Each row comes from the steps of one walk. Every step used is in the known rows, and no mark comes twice. Write the walk behind each row, first mark first.
In the rows, 128 means zero.
Known rows
taze-marik: [121  98 147 117  76 121 143 118 147 129 129 113 133 123 173 123 152 104
  92 174 167 156 138  80 110 133 144 112 105  84 144 149 125 150 146  88
 149 128 146  74 111  92 105]
difun-vodi-tosu-taze-pivu: [ 79 103 111 114  91 128 150 141 120 152  85 103 144 131 114 150 175 198
  73 139  99 176 121 103 188 103  95 120 122  96 184 128  98 158 126  82
 138 122 152 118 129 160 126]
dodi-ruvu-taze-pivu-vodi-difun: [146 135  68 152 102 184 130 128 164 100 110  78 157 126 107 114 168  81
 113 151 156 126 157  41 106 105 127 179 160 133 186 167 128 136 123  36
 153 139 138 100 119 125 106]
dokab-vodi: [120 142 144 123  85 142 158 127 138 123 109 117 133  77 158 181 123 101
 103 168 150 166 122  42 123 114 108 136 139 125 165 157 146 126 125  70
 132 174 130  85 101 100 117]
pivu-vodi-tosu-taze-domi: [ 94 129 147 142  91 132 126 141 154 139  66  91 133 145 123 125 172 118
 120 157 132 112 104  88 194 137 109 173 119 100 220 120 117 137 134 127
 153 156 150 101 152 144 204]
vodi-marik: [148  99 138 165  66 118 140 138 142 139 104  97 146  92 192 144 147 123
  94 164 130 186 129  74 126 119  99 129 108 105 156 147 123 135 105 107
 133 129 168  75  94 107 123]
dokab-taze-pivu: [144 114  90 151 106 159 133 127 125 125 102  59 140 111 140 198 139 118
  54 166 140 171 112  47 161 100 122 180 178 113 166 164 121 158 116  76
 140 131 128  81 121 106 127]
difun-vodi: [129 110 150 119  93 165 167 121 115 128 135 101 132 123 159 155 120 141
 108 157 155 194 135  86 125 126 134 121  95 106 158 151 116 130 147  98
 135 135 162  90  71 113 108]
taze-ruvu: [131 127 154 174  87 129 117 111 157 131 100  89 119 101 139 130 152 116
  87 140 164 192 114  61 129 120 128 133 157  80 170 145 157 138 117  85
 134 122 117  93  77  78 127]
dodi-ruvu-taze-pivu-vodi-tosu: [118 135  70 160  91 153 126 118 161 116  55  86 137 111  80 121 186 122
  84 136 134 130 111  71 157  91  85 157 179 113 206 142 156 140 122  42
 140 159 158 109 146 135 147]
tosu-vodi: [122 114 160 129  93 165 132 109 158 128 122 118 132 109 161 142 136 116
  86 178 127 179 126 100 143 147 117 139 149  93 160 149 162 140 153  97
 133 152 139 109  92 115 141]
domi-dodi-ruvu-taze-difun: [106 136 103 128 125 154 163 129 159 116  71 164 157  92 100 105 186 118
  95 147 150 113 108  58 137 114 103 166 170 103 186 154 102 122 146  31
 131 119 142  83 134 114  71]
difun-vodi-dokab-taze-gugi: [146 119 140 117 139 132 148 100 110 145 111 130 118 129 148 157 137 146
  82 170 133 191 131  87 103 136 147 162 125 151 156 114  65 128 133 125
 160 142 105  84 124  80 105]
dodi-domi: [121 130 142 146 106 162 137 128 178 131  84 108 129 114 151 180 118 101
 114 157 189 165 128  51 113 117 145 163 135 108 192 137 104 137 122 106
 157 137 150  48  77 113 118]
vodi-tosu-taze-pivu: [ 86 103 113 139  96 115 131 148 147 152  68  92 143 107 123 143 178 160
  65 150 106 159 124  80 203  95  87 151 149  75 183 133 123 163 100  68
 147 125 133 112 159 151 135]
pivu-vodi-dokab-taze: [167 145 135 135 127 121 142 113 153 115  89  74 117 130 160 148 149  72
 102 166 142 129 146  67 134 145 137 195 150 162 162 146 113 148 136 107
 151 186 150  80 146  80 174]
domi-dodi-ruvu: [124 132 129 146 118 163 147 130 143 134  81 152 148  95 117 117 168  99
 126 122 128 169 101  27 164 107  93 145 174 100 165 151 137 119 141  46
 132 126 163  88  99  96  95]
tosu-taze-pivu: [105 100 110 129  90 130 130 150 148 141  99  80 133 118 146 161 153 147
  75 156 125 165 122  53 171  96  98 170 141  80 167 174 119 165 100  60
 146 129 125  90 131 144 116]
domi-dodi: [126 130 153 133  95 167 159 127 140 150 101 111 145  80 158 138 147 107
 124 149 137 169 115  59 173 108 106 166 167 126 156 171 127 132 139  69
 147 135 169  89 102 109 102]
vodi-tosu-taze: [ 78 110 150 130  99 106 141 146 142 155  75 123 130 114 145 128 182 150
  73 163 111 154 136  77 185 114  95 145 117  79 164 112 120 156 106  92
 143 128 136 110 159 146 161]
ruvu-taze: [111 115 135 131  98 176 153 124 148 126 121  86 124 101 155 144 133 109
  76 194 173 139 132  78 124 100 114 185 124 115 144 175 122 136 118  77
 137 143 123  86 125 113 128]
dokab-taze-difun: [136 135 108 135 130 110 155 131 134 119  98 103 140 108 153 170 148 126
  60 173 153 132 141  64 137 136 149 168 130 102 173 119  82 146 127  90
 135 122 119  63 131 107 121]
dodi-ruvu: [126 117 119 152 115 147 137 126 144 117  94 138 138 112 124 129 150 107
 105 135 143 176 121  24 127 112 107 129 134  69 166 141 147 121 125  69
 133 127 136  80  94  96 109]
domi-dodi-ruvu-taze: [104 132 114 137 106 190 160 126 149 127  79 143 137 101 106 117 178 105
 103 148 140 138  97  46 146  93  90 168 165 111 161 171 139 124 141  35
 129 134 153  97 131 101 110]
pivu-vodi-dokab: [157 136 157 138 107 118 136 114 170 125 100  86 120 114 165 105 129  77
 137 154 156 131 154  85 133 144 124 173 137 149 173 158 125 132 129  98
 164 191 168  91 123  89 135]
difun-vodi-tosu-taze-ruvu: [ 81 125 156 132  92 102 130 118 135 150  71 126 120 138 103 121 206 196
  75 130 113 196 118 107 174 126 109  98 113  80 180  96 128 149 123  90
 116 109 122 125 114 120 161]
taze-pudil: [118 114 129 144 100 164 120 114 159 133 136  89 131  96 154 139 121 113
  96 151 170 179  90  81 156 133 120 138 137  88 186 167 150 140 102  96
 114 149 136  99 104  95 110]
pivu-taze-ruvu: [125 128 154 170  91 144 138 129 153 110 105  83 137 117 153 137 131 101
  56 133 177 187 117  52 159 126 153 139 153  94 140 153 145 136 109  75
 127 121 123 109  92  52 136]
gugi-vodi: [142 105 162 138  91 140 154 102 155 106  93  97 104 120 170 125 105 119
  95 162 117 149 142 102 128 114 144 150 151  91 144 143 117 139 146 103
 143 147 183  93  95  94 129]
dodi-ruvu-taze: [112 115 107 144 116 168 140 120 152 104 103 128 131 117 109 126 163 106
  80 163 156 149 119  43 111  99 106 163 128  88 161 157 136 123 120  52
 127 135 122  93 127 104 122]
tosu-vodi-dokab-taze-gugi: [139 118 152 126 135 130 109  93 157 152 105 151 112 115 154 140 151 116
  62 197 113 178 121  90 115 158 135 176 176 130 149 117 110 145 138 119
 163 159  80 106 144  83 141]
gugi-vodi-dokab-taze: [152 112 155 133 143 115 142  86 155  96  81  99 101 131 154 129 125 104
  74 177 101 122 145 109 131 129 150 182 172 128 126 131  89 157 153 124
 141 168 161  87 132  55 156]
dodi-ruvu-taze-tosu-vodi: [ 91 133 105 111 114 135  98  94 192 119 128 129 143 117 110 103 157 123
  90 141 139 161 131  84 146 153 105 144 154  56 155 146 168 124 164  52
 100 175  99 130 100 118 169]

Write each row's walk
[152 117 136 141 100 136 130 105 131 133  80 115  84 137 171 165 128 125
  52 183 113 161 122  86 109 123 164 176 168 117 138 103  83 144 128 116
 160 130 124  88 129  85 142]
dokab-taze-gugi-vodi
[114 109 131 106  84  69 168 157 142 133  93 142 153 134 173 136 179 188
  84 162 118 159 134 106 119 150 114 107  58  89 182 123  52 154 130 102
 118 112 159  70 108 149 106]
tosu-taze-difun-vodi-marik
[102 142 150 134  91 123 151 118 131 131  76 126 137  63 131 166 154 128
  86 160 126 168 118  66 161 112  94 114 155 116 177 115 147 125 126  88
 130 167 137 104 128 113 137]
dokab-vodi-tosu
[134 112 154  97 139  97 174 112 151 117 113 137 154 116 135 109 126 142
 116 147 158 139 161 118 108 147 144 131 111 117 185 137  59 130 151 103
 144 145 150  71 100  97  57]
taze-difun-vodi-dokab
[115 117 115 106 159 125 168 103 156  92  90 166 149 130  84  88 155 144
  96 151 154 122 142  97  86 136 122 141 111 105 185 140  68 121 157  67
 135 146 125  74 121  93  65]
dodi-ruvu-taze-difun-vodi-dokab
[121 136  93 146  72 154 142 125 161 129  77  44 133 102 115 135 164 131
  78 166 142 123 122 107 174  94  96 180 173 143 195 154 140 148 122  66
 158 170 166 112 155 140 156]
ruvu-taze-pivu-vodi-tosu
[ 83 111 150 133  98  94 126 145 138 186  69 152 111 109 154 125 178 171
  67 174 110 182 130  65 164 118 112 151 125  82 167  91 101 140  87  99
 170 115  95 108 169 148 130]
vodi-tosu-taze-gugi
[ 86 146 112 104 108 152 108  97 184 140 108 146 156  98 102  96 181 118
 112 130 121 147 106  86 182 143  88 156 193  86 154 161 164 125 182  32
  96 173 129 133 100 117 158]
domi-dodi-ruvu-taze-tosu-vodi
[118 102 161 125  83 108 130 125 162 152  78 137  74 145 181 121 133 145
  74 174 102 153 130  83 114 123 146 174 136  83 144 119  83 148 113 104
 169 129 125  98 136 124 127]
tosu-taze-gugi-vodi
[110 131 143 117  99 114 102 100 170 147 146 103 150 100 161 125 124 128
 104 143 138 186 148 102 171 171 127 138 146  61 154 141 164 137 158  89
 120 173 123 123  73 129 165]
taze-tosu-vodi
[121 102  93 141  85 185 146 124 152 124 118  60 134 102 129 158 134 120
  64 177 162 153 118  73 136  81 106 186 158 107 167 198 124 143 116  57
 151 139 130  90 125 128 101]
ruvu-taze-pivu
[114 121 124  95 107 153 185 118 134 115 124 113 142 115 133 145 134 161
  77 179 170 135 141 120 102 131 142 150  93 111 178 152  69 136 150  78
 128 126 139  77 106 134  88]
ruvu-taze-difun-vodi
[123 111 161 136 118 171 133 109 164 122 143 121 153 106 171 120 145  99
 104 183 134 176 168  93 119 150 144 137 142 109 151 140 132 142 152  95
 143 131 134 120  87 122 120]
tosu-vodi-difun
[ 99 141 147 132  82 101 139 145 155 145  61  97 110 132 156 129 183 131
 100 159 120 134 136  82 184 136 105 153 109 114 182 117 130 154 115  94
 149 164 166 111 163 156 188]
pivu-vodi-tosu-taze
[125 128 104 143 125 162 115 114 139 122 125  81 122 115 147 178 138 115
  67 167 168 170  81  70 159 135 126 159 147 100 176 151 135 158 109 103
 104 151 123  91 130  81 149]
dokab-taze-pudil
[112 120 136 154 125 191 128 125 135 123  83 145 173 104  88 115 159  87
 149 127 140 145  63  28 165 105 100 165 179  82 204 159 126 112 159  87
 139 119 150  78  96  86 100]
taze-domi-dodi-ruvu
[101 146 108 112 133 164 105  97 185 139 131 149 186 103 114  72 191 101
 131 133 124 150 154  82 156 153 121 161 185 102 146 145 138 128 182  32
 108 149 119 141  99 122 137]
domi-dodi-ruvu-taze-tosu-vodi-difun
[127 130 126  98 149  94 131  97 125 128 135  91 148 124 140 139 130 146
 114 132 140 173 167  97 157 159 142 156 119 125 137 130  87 134 163 111
 118 180 131  94 101  86 152]
difun-vodi-dokab-taze-tosu
[116 108 162 151  90 123 145 100 147 117  65 107 112 112 147 103 134 133
  78 150 100 147 141 127 166 111 130 132 164  92 150  98 121 145 144 113
 146 145 192 110 117 104 145]
gugi-vodi-tosu
[144  96 138 154  56 129 136 114 158 140  92 118  96 117 194 117 134 145
  58 195 111 159 115 124  79 109 126 161 139 124 137 135  84 137 120 115
 157 129 148  89 120  98 121]
ruvu-taze-gugi-vodi-marik
[ 82 115 149 103  99 121 159 135 120 151  89 130 128 137 137 136 176 184
  84 153 106 177 132 103 175 126 109 117  85  93 170 109  97 145 131 102
 130 127 155 117 128 150 153]
difun-vodi-tosu-taze
[142 128 104 135  92 135 135 156 159 132 109  67 143 142 164 132 168 102
 115 156 135 136 168  48 149 124 130 184 129 133 180 163  97 164 111  59
 163 139 147 107 122 153 122]
tosu-taze-pivu-vodi-difun
[143 122 134 119 143  73 109  80 161 105  98  83 118 126 152 107 118 111
  94 137 116 125 168 110 158 150 162 184 173 107 119 119  89 152 161 118
 125 192 148  99 118  64 176]
gugi-vodi-dokab-taze-tosu
[ 99 125 128 101  95 146 115 100 182 135 146  92 146 101 149 124 132 130
  88 173 154 161 144 120 159 152 121 165 146  77 141 164 157 140 164  74
 116 186 109 129  99 133 178]
ruvu-taze-tosu-vodi
[149 107 104 145 140 132 131 117 143 124  97  76 143 109 122 158 139 108
  70 162 124 155 133  65 152 106 120 190 182 130 160 163 102 161 119  86
 151 151 126  80 139  81 119]
vodi-dokab-taze-pivu
[106 120 134 158 132 206 156 139 134 103  78 146 188 118  98 118 145  73
 116 122 154 143  66  16 189 119 124 170 177  98 175 160 114 109 162  82
 129 122 161 104  96  55 110]
pivu-taze-domi-dodi-ruvu
[101 121 116 110  84 162 149 112 160 127  96 160 142 124 109  91 210  96
 100 164 150 124 101  63 116 108 113 133 152 103 147 166 123 143 164  27
 133 125 151  89 141  82 103]
domi-dodi-ruvu-taze-marik
[133 148  76 142  80 190 149 128 167 122  67  89 136 107  97 127 180 101
 120 133 137 119  85  45 157  88  79 189 213 150 202 194 146 133 144  14
 137 163 176  99 134 122 114]
domi-dodi-ruvu-taze-pivu-vodi
[146 116 144 142 141 118 127 109 133 155 100 125 112 108 159 145 138 107
  71 182 138 174 136  61 113 122 145 190 158 140 148 126  83 135 102 114
 177 142  85  79 156  75 112]
vodi-dokab-taze-gugi
